Known rows, with every step that occurs
bove bileb: -9.0,-4.1,1.4,11.6,-32.8,-3.6,-13.6,-13.5,5.4,-62.7,2.3,-3.9,-2.9,11.1,-3.7,10.0,-7.4,-23.9,8.9,-1.5,20.8,-3.6,-22.8,3.5,-11.6
linam vike goro nelob bove: 22.4,-13.4,1.5,-0.3,38.2,7.4,5.8,-0.9,15.8,24.5,1.2,0.4,-18.4,-5.8,-1.9,-14.5,10.5,9.6,-3.1,12.6,4.2,4.0,28.2,-2.5,-17.8
goro vike nelob bove bileb: 11.3,-20.4,-29.5,-15.9,-13.8,-10.8,11.4,5.1,52.4,-8.4,21.7,-24.5,6.0,50.5,-0.7,9.6,13.0,5.3,10.4,7.9,-10.8,-5.7,-22.4,1.9,-6.6
bove goro vike: 9.5,-18.9,26.2,18.5,-43.9,34.8,10.4,-7.8,-5.9,-9.2,12.6,0.7,2.0,31.9,-11.2,5.2,-5.1,-13.1,0.2,-12.7,16.0,19.8,9.2,9.0,7.2
linam vike goro nelob: 17.1,-12.0,16.9,8.2,5.5,12.1,16.4,-5.9,-5.3,11.4,0.6,-3.5,-9.6,-22.8,-5.5,-3.7,-14.1,-8.9,4.4,1.6,12.0,3.8,23.2,2.1,-15.6
goro nelob linam vike: 23.0,11.6,0.0,-6.9,8.1,-10.9,3.0,0.6,-0.5,2.8,-0.9,-3.1,-14.0,-46.5,-13.2,2.0,-15.9,-14.0,-1.1,-12.6,-7.4,-3.5,-19.2,12.6,3.7
goro nelob linam vike bove: 11.1,-5.7,-12.0,-9.2,-0.3,-21.4,5.5,2.9,3.1,-4.9,-16.8,-11.5,1.0,-27.3,-8.3,-9.1,-1.6,-13.4,-10.2,-2.4,-20.0,-6.2,-2.4,8.4,-2.5
bileb nelob bove linam vike: -0.9,22.8,-12.3,-16.5,31.1,-6.4,-21.5,-4.8,-18.7,55.3,-5.1,17.6,-28.4,-27.0,3.7,-11.1,19.4,30.2,6.1,11.5,3.3,0.3,4.8,-5.1,11.8
bileb nelob bove goro: -6.0,3.0,7.9,3.3,20.6,27.5,-18.3,4.1,3.6,18.0,0.5,17.1,5.5,3.2,4.5,-2.2,14.3,23.6,-8.6,4.7,0.9,12.1,29.9,-4.4,-7.1
bileb nelob bove: 0.2,11.8,13.5,-2.7,18.9,24.4,-13.6,2.2,4.9,5.6,1.2,5.0,-9.7,4.2,8.8,-4.0,7.5,0.8,5.3,11.8,1.2,3.4,-2.7,-5.8,-2.7
bileb nelob linam: -13.1,21.1,16.3,-6.5,2.3,11.7,-8.9,4.1,11.9,-7.1,-9.6,3.1,6.1,-18.0,5.1,1.3,-19.9,-26.0,-1.4,-3.6,-9.7,-4.0,-23.8,1.4,12.8
bove linam vike bileb nelob: -14.1,24.3,-1.6,-5.6,-11.5,-21.3,11.4,-2.7,-53.7,51.2,-14.3,10.6,-7.4,-20.8,12.5,7.0,-4.0,28.2,19.8,3.7,1.5,-4.8,-3.4,-1.9,11.2
goro vike bileb nelob: -0.1,-1.9,29.8,-0.6,-52.0,15.0,35.1,4.3,-13.0,30.8,-11.3,-18.6,7.3,26.0,14.8,13.0,-10.9,-0.1,21.7,9.4,-8.1,4.6,-19.7,4.4,5.0
nelob bove: -1.6,4.3,16.7,10.7,20.3,20.6,-22.9,-5.2,7.2,-25.6,15.6,-0.9,-10.4,23.3,0.2,-5.9,10.2,-13.1,1.9,2.2,15.7,-0.7,-9.5,-5.8,-0.6
linam vike bileb nelob bove goro: -0.3,-1.4,2.3,-2.0,18.4,-5.3,-5.7,3.2,-25.4,65.2,-8.8,12.3,-8.8,-12.2,15.4,-2.0,24.1,56.4,-7.0,15.6,-4.7,5.5,33.1,-4.8,-9.1
linam vike: 6.3,4.3,24.1,14.6,-3.8,17.2,-17.5,-21.0,-35.6,2.5,10.5,3.4,-25.8,-26.3,-3.4,-1.9,-3.0,-10.6,11.5,-3.1,23.0,1.7,-13.3,0.2,8.3
nelob bove linam vike goro: -5.8,-3.5,-15.9,-1.2,46.2,-8.8,-16.3,-8.8,2.8,17.5,0.6,17.6,-22.3,1.1,-0.9,-21.5,15.5,16.5,-10.7,9.1,17.9,2.0,21.2,-9.5,7.4
goro vike nelob bove linam: 1.6,0.6,-20.0,-15.1,3.8,-8.9,17.3,14.3,18.9,11.6,26.5,-8.5,7.8,41.3,-3.7,7.6,15.0,11.2,12.5,-7.8,-9.4,-3.3,-12.8,-4.5,16.6
vike bove: -11.8,-12.7,14.0,16.8,-20.3,15.5,-9.7,-6.7,-8.8,-46.2,-5.1,-8.4,11.7,20.6,0.7,-6.7,0.2,-33.2,0.0,-0.2,10.0,-0.8,-1.2,-5.9,0.2
nelob bove bileb: -7.7,1.3,-12.3,1.0,3.7,-10.3,-27.8,-10.9,31.4,-53.2,4.9,-4.9,-8.5,28.4,-1.0,0.8,18.0,-1.1,-0.4,9.4,15.2,-2.7,-20.6,0.7,-16.8
bileb nelob: -3.5,15.4,28.3,9.3,-11.3,37.9,0.4,-1.4,-17.3,4.0,-2.4,3.7,-2.5,-11.1,8.0,4.9,-13.6,-17.6,16.3,1.2,7.0,4.3,-7.9,-1.5,1.7

Rows
9.4,-9.3,21.3,14.7,-0.2,21.5,24.5,4.4,13.1,-37.1,1.4,-6.2,15.2,10.0,-4.6,0.2,-22.0,-30.2,4.6,-4.2,10.1,4.1,20.7,-1.9,-17.7
vike goro nelob
-13.9,16.3,3.9,7.9,-17.1,-28.6,0.2,-9.1,-53.6,7.8,-3.9,7.7,-11.2,-5.3,3.0,7.6,-1.7,17.4,13.5,-4.1,16.2,-7.0,-9.2,-2.7,13.0
bove linam vike bileb
2.0,20.1,6.6,-13.4,10.4,6.1,-12.0,-6.4,-8.9,34.5,-14.1,3.9,-17.9,-55.5,4.3,-5.7,-11.7,-6.9,-1.2,3.2,-7.4,-2.8,-19.6,4.7,16.4
bileb nelob linam vike
-7.5,-5.6,-8.9,-1.7,2.9,-11.9,-18.7,-9.8,-4.9,-11.4,-10.5,-5.7,-6.1,-22.6,-3.3,-16.7,3.0,-23.2,-15.7,2.5,-6.1,-6.6,-15.5,-0.8,14.7
nelob linam vike bove
-11.3,13.4,27.7,7.3,-26.8,9.6,18.3,6.3,-30.6,10.4,-11.3,-3.4,11.3,4.9,17.5,13.2,-15.9,-2.6,16.0,3.3,0.6,-3.4,-8.5,-7.7,-3.0
vike bileb nelob
5.9,-3.9,2.7,-12.3,-17.7,6.9,31.7,12.5,30.1,-12.1,15.0,-18.3,11.7,10.7,-5.5,12.3,-21.8,-25.6,6.3,-17.0,-21.8,-6.0,-35.7,5.8,23.2
goro vike nelob linam
19.5,7.2,7.7,4.3,15.8,11.4,-1.8,7.2,9.8,-26.9,12.3,-5.5,-3.6,13.1,-6.4,2.6,6.6,-8.1,8.0,-4.7,1.0,1.1,5.0,3.0,-16.0
goro nelob bove
5.6,3.2,-4.8,6.5,-3.9,-1.9,10.4,13.5,9.9,-38.3,-0.5,9.4,21.9,-14.7,-14.3,8.8,-17.4,-15.1,-17.9,-24.2,-7.4,7.2,16.0,12.0,-9.3
bove goro nelob linam
-1.6,15.4,3.9,7.3,1.3,-6.0,-15.7,-17.0,-41.9,14.1,6.3,12.3,-21.2,-17.5,-8.4,0.0,-3.6,-3.6,9.2,-7.8,21.9,-0.3,-13.1,1.5,20.1
bove linam vike
6.0,-15.9,-11.9,-5.6,-16.3,4.1,26.7,15.9,26.1,-2.7,15.6,-1.1,26.6,18.0,-9.4,12.8,-15.9,-8.5,-11.4,-23.9,-18.8,3.3,-2.7,4.6,14.8
bove goro vike nelob linam
-7.3,10.3,-1.4,-2.1,10.0,-0.8,7.8,12.7,14.7,-34.4,19.6,-1.6,21.2,-5.0,-1.9,13.0,-24.7,-26.6,0.5,-20.9,-10.3,-14.3,-25.8,-3.6,15.2
vike nelob linam
-14.9,3.1,3.9,3.3,7.0,3.0,4.1,13.7,-12.4,28.3,-3.6,10.1,19.4,24.1,16.2,6.9,12.9,36.5,-5.9,9.5,-5.2,6.9,31.4,-10.0,-16.2
vike bileb nelob bove goro
-15.0,-24.2,0.9,23.6,-22.4,16.4,-8.3,-3.3,-22.4,-37.0,-0.6,8.0,27.7,19.0,-4.9,-3.9,6.8,-13.7,-13.0,-6.6,10.3,8.1,32.8,-5.2,-6.7
vike bove goro
0.3,-0.1,-18.4,-3.0,31.0,-7.0,5.7,14.2,24.1,-27.0,1.4,4.5,10.5,30.9,-5.1,-6.5,6.0,-3.6,-5.8,-0.9,-0.1,2.6,33.7,-4.7,-14.6
vike goro nelob bove linam
-16.3,14.5,-11.5,-16.5,-15.9,-18.4,-14.0,-0.6,36.3,-29.7,-17.5,-0.9,6.5,-16.9,2.6,4.5,-15.8,-15.5,-4.6,4.5,-10.7,-6.2,-29.0,6.7,-2.0
bove bileb nelob linam
-9.8,-9.7,-16.3,-9.6,7.3,-5.2,-17.3,-1.7,-9.1,42.2,-25.4,10.1,15.6,-32.8,2.2,-14.9,5.0,13.5,-25.8,6.8,-23.1,3.8,24.9,-0.7,7.4
bileb nelob linam vike bove goro
-10.7,17.3,-7.5,1.8,17.9,-4.4,-17.3,-0.9,0.5,-30.6,12.5,12.2,-7.9,23.7,-3.6,-4.9,14.4,-3.5,2.7,-5.5,13.1,-2.2,-4.9,-4.3,6.9
nelob bove linam
2.2,-0.8,16.2,-10.6,-17.1,9.7,22.8,10.3,13.4,35.7,-5.4,-17.3,-1.6,41.9,15.8,4.5,8.9,16.9,10.3,19.2,-14.3,4.3,-12.9,-1.5,0.0
goro vike bileb nelob bove
-0.1,9.8,7.0,0.1,8.7,-0.2,-15.6,-13.0,-5.7,-0.1,2.2,3.8,-25.7,-44.5,-6.4,-6.0,-11.9,-19.7,-8.1,-6.7,6.8,-5.0,-28.0,4.9,20.9
nelob linam vike
-5.0,-4.1,4.7,1.4,25.9,1.3,-9.7,-10.5,17.0,-7.7,-1.9,4.1,-13.5,-28.4,-1.6,-17.2,-16.5,-17.2,-18.5,-1.4,8.3,-2.2,-6.2,-2.7,11.5
nelob linam vike goro
4.4,-14.2,-41.9,-20.1,-12.9,-53.6,1.5,-0.7,27.3,-23.8,-28.4,-19.3,4.8,-20.7,-10.4,-4.7,7.1,-9.7,-13.3,6.6,-19.4,-10.6,-8.1,13.7,-15.5
goro nelob linam vike bove bileb
13.1,-22.7,-32.1,-8.9,26.2,-21.4,-2.9,-5.1,44.0,1.0,-7.3,-5.8,-13.1,-2.7,-3.8,-9.2,17.8,18.8,-5.3,20.4,2.0,0.9,24.2,3.6,-35.0
linam vike goro nelob bove bileb
5.2,-9.2,-40.7,-13.6,25.4,-23.5,-15.0,-5.3,19.0,11.1,19.6,-7.2,-14.8,-1.4,-0.4,5.7,17.8,25.7,8.1,9.7,1.1,-13.4,-15.2,-2.1,-9.8
linam vike nelob bove bileb
-0.6,-12.3,23.4,17.2,13.0,24.1,-10.0,-16.9,-10.0,5.7,4.5,4.6,-15.1,-14.5,1.1,-13.2,-11.7,-12.6,-1.9,6.0,26.7,3.1,10.3,-6.5,2.9
linam vike goro
13.0,-4.4,15.2,21.9,-19.2,17.9,15.1,4.5,-19.5,-26.1,6.6,8.1,16.1,1.7,-12.3,15.1,-12.8,-8.4,0.0,-19.5,9.6,12.1,34.3,9.4,-20.0
bove goro nelob
-9.8,12.7,-18.3,-2.9,17.2,-37.1,-9.6,-2.5,-28.7,21.6,0.6,7.4,-20.5,9.5,4.3,-2.4,19.8,35.1,2.2,5.7,10.4,-7.9,-5.3,-6.6,6.9
nelob bove linam vike bileb
-5.9,-5.2,1.3,-8.8,-34.1,-3.9,28.7,15.6,11.4,26.8,-18.6,-1.8,23.8,12.5,9.8,7.4,-14.7,10.9,-10.9,-1.3,-26.1,10.7,0.4,7.1,6.3
bove goro vike bileb nelob linam
13.3,-13.0,12.9,2.3,-31.1,25.2,30.2,4.9,9.0,-6.3,24.7,-19.6,9.1,30.8,-2.6,16.5,-14.5,-15.5,22.4,-11.2,-0.9,0.0,-22.8,0.5,11.6
goro vike nelob
12.7,-1.4,-7.2,-6.6,39.8,3.4,-9.0,0.9,-5.8,30.7,29.0,-2.7,-19.6,-12.8,1.1,2.2,13.7,21.2,8.7,1.7,-0.4,-11.4,-4.5,-8.3,4.5
linam vike nelob bove
-9.1,13.2,14.6,-2.0,11.9,0.7,3.3,8.9,-4.9,14.0,-4.3,-1.6,1.3,22.8,19.5,5.2,6.8,17.4,5.8,17.0,-7.5,-3.5,-3.5,-9.7,-8.9
vike bileb nelob bove
-3.1,-14.4,-19.0,0.1,-8.5,-16.7,7.0,17.1,13.1,-48.5,-14.4,-0.4,42.3,7.1,-11.9,-0.4,-1.5,-14.7,-26.2,-15.9,-24.6,3.4,29.8,7.4,-14.4
vike bove goro nelob linam
-9.2,-18.7,-17.8,2.3,-24.4,-21.0,-20.9,-21.7,-7.2,-19.7,-11.8,-11.0,-7.0,-4.3,-2.7,-7.3,15.1,-2.8,2.0,13.1,10.3,-6.3,-8.5,0.8,-8.0
linam vike bove bileb
11.1,-10.3,9.7,-3.3,-11.1,31.9,1.9,2.9,19.9,49.4,3.8,6.0,0.3,22.8,4.3,-3.2,17.4,22.0,-3.1,9.7,-6.6,20.8,20.5,5.7,1.7
bileb nelob bove goro vike
-24.2,-0.8,-6.4,9.8,-19.0,-9.7,-7.4,-3.2,-21.7,-43.2,-6.3,2.0,21.0,23.1,-1.7,-5.5,4.5,-16.7,2.3,-6.8,10.4,-3.9,8.6,-7.0,9.9
vike bove linam
11.0,-0.1,-10.7,1.5,-8.3,-33.2,19.6,13.1,-17.8,11.3,-8.7,4.5,10.3,-25.0,-6.5,11.0,-9.0,22.2,-15.4,-13.9,-15.3,1.2,15.8,12.0,-11.9
bove goro nelob linam vike bileb
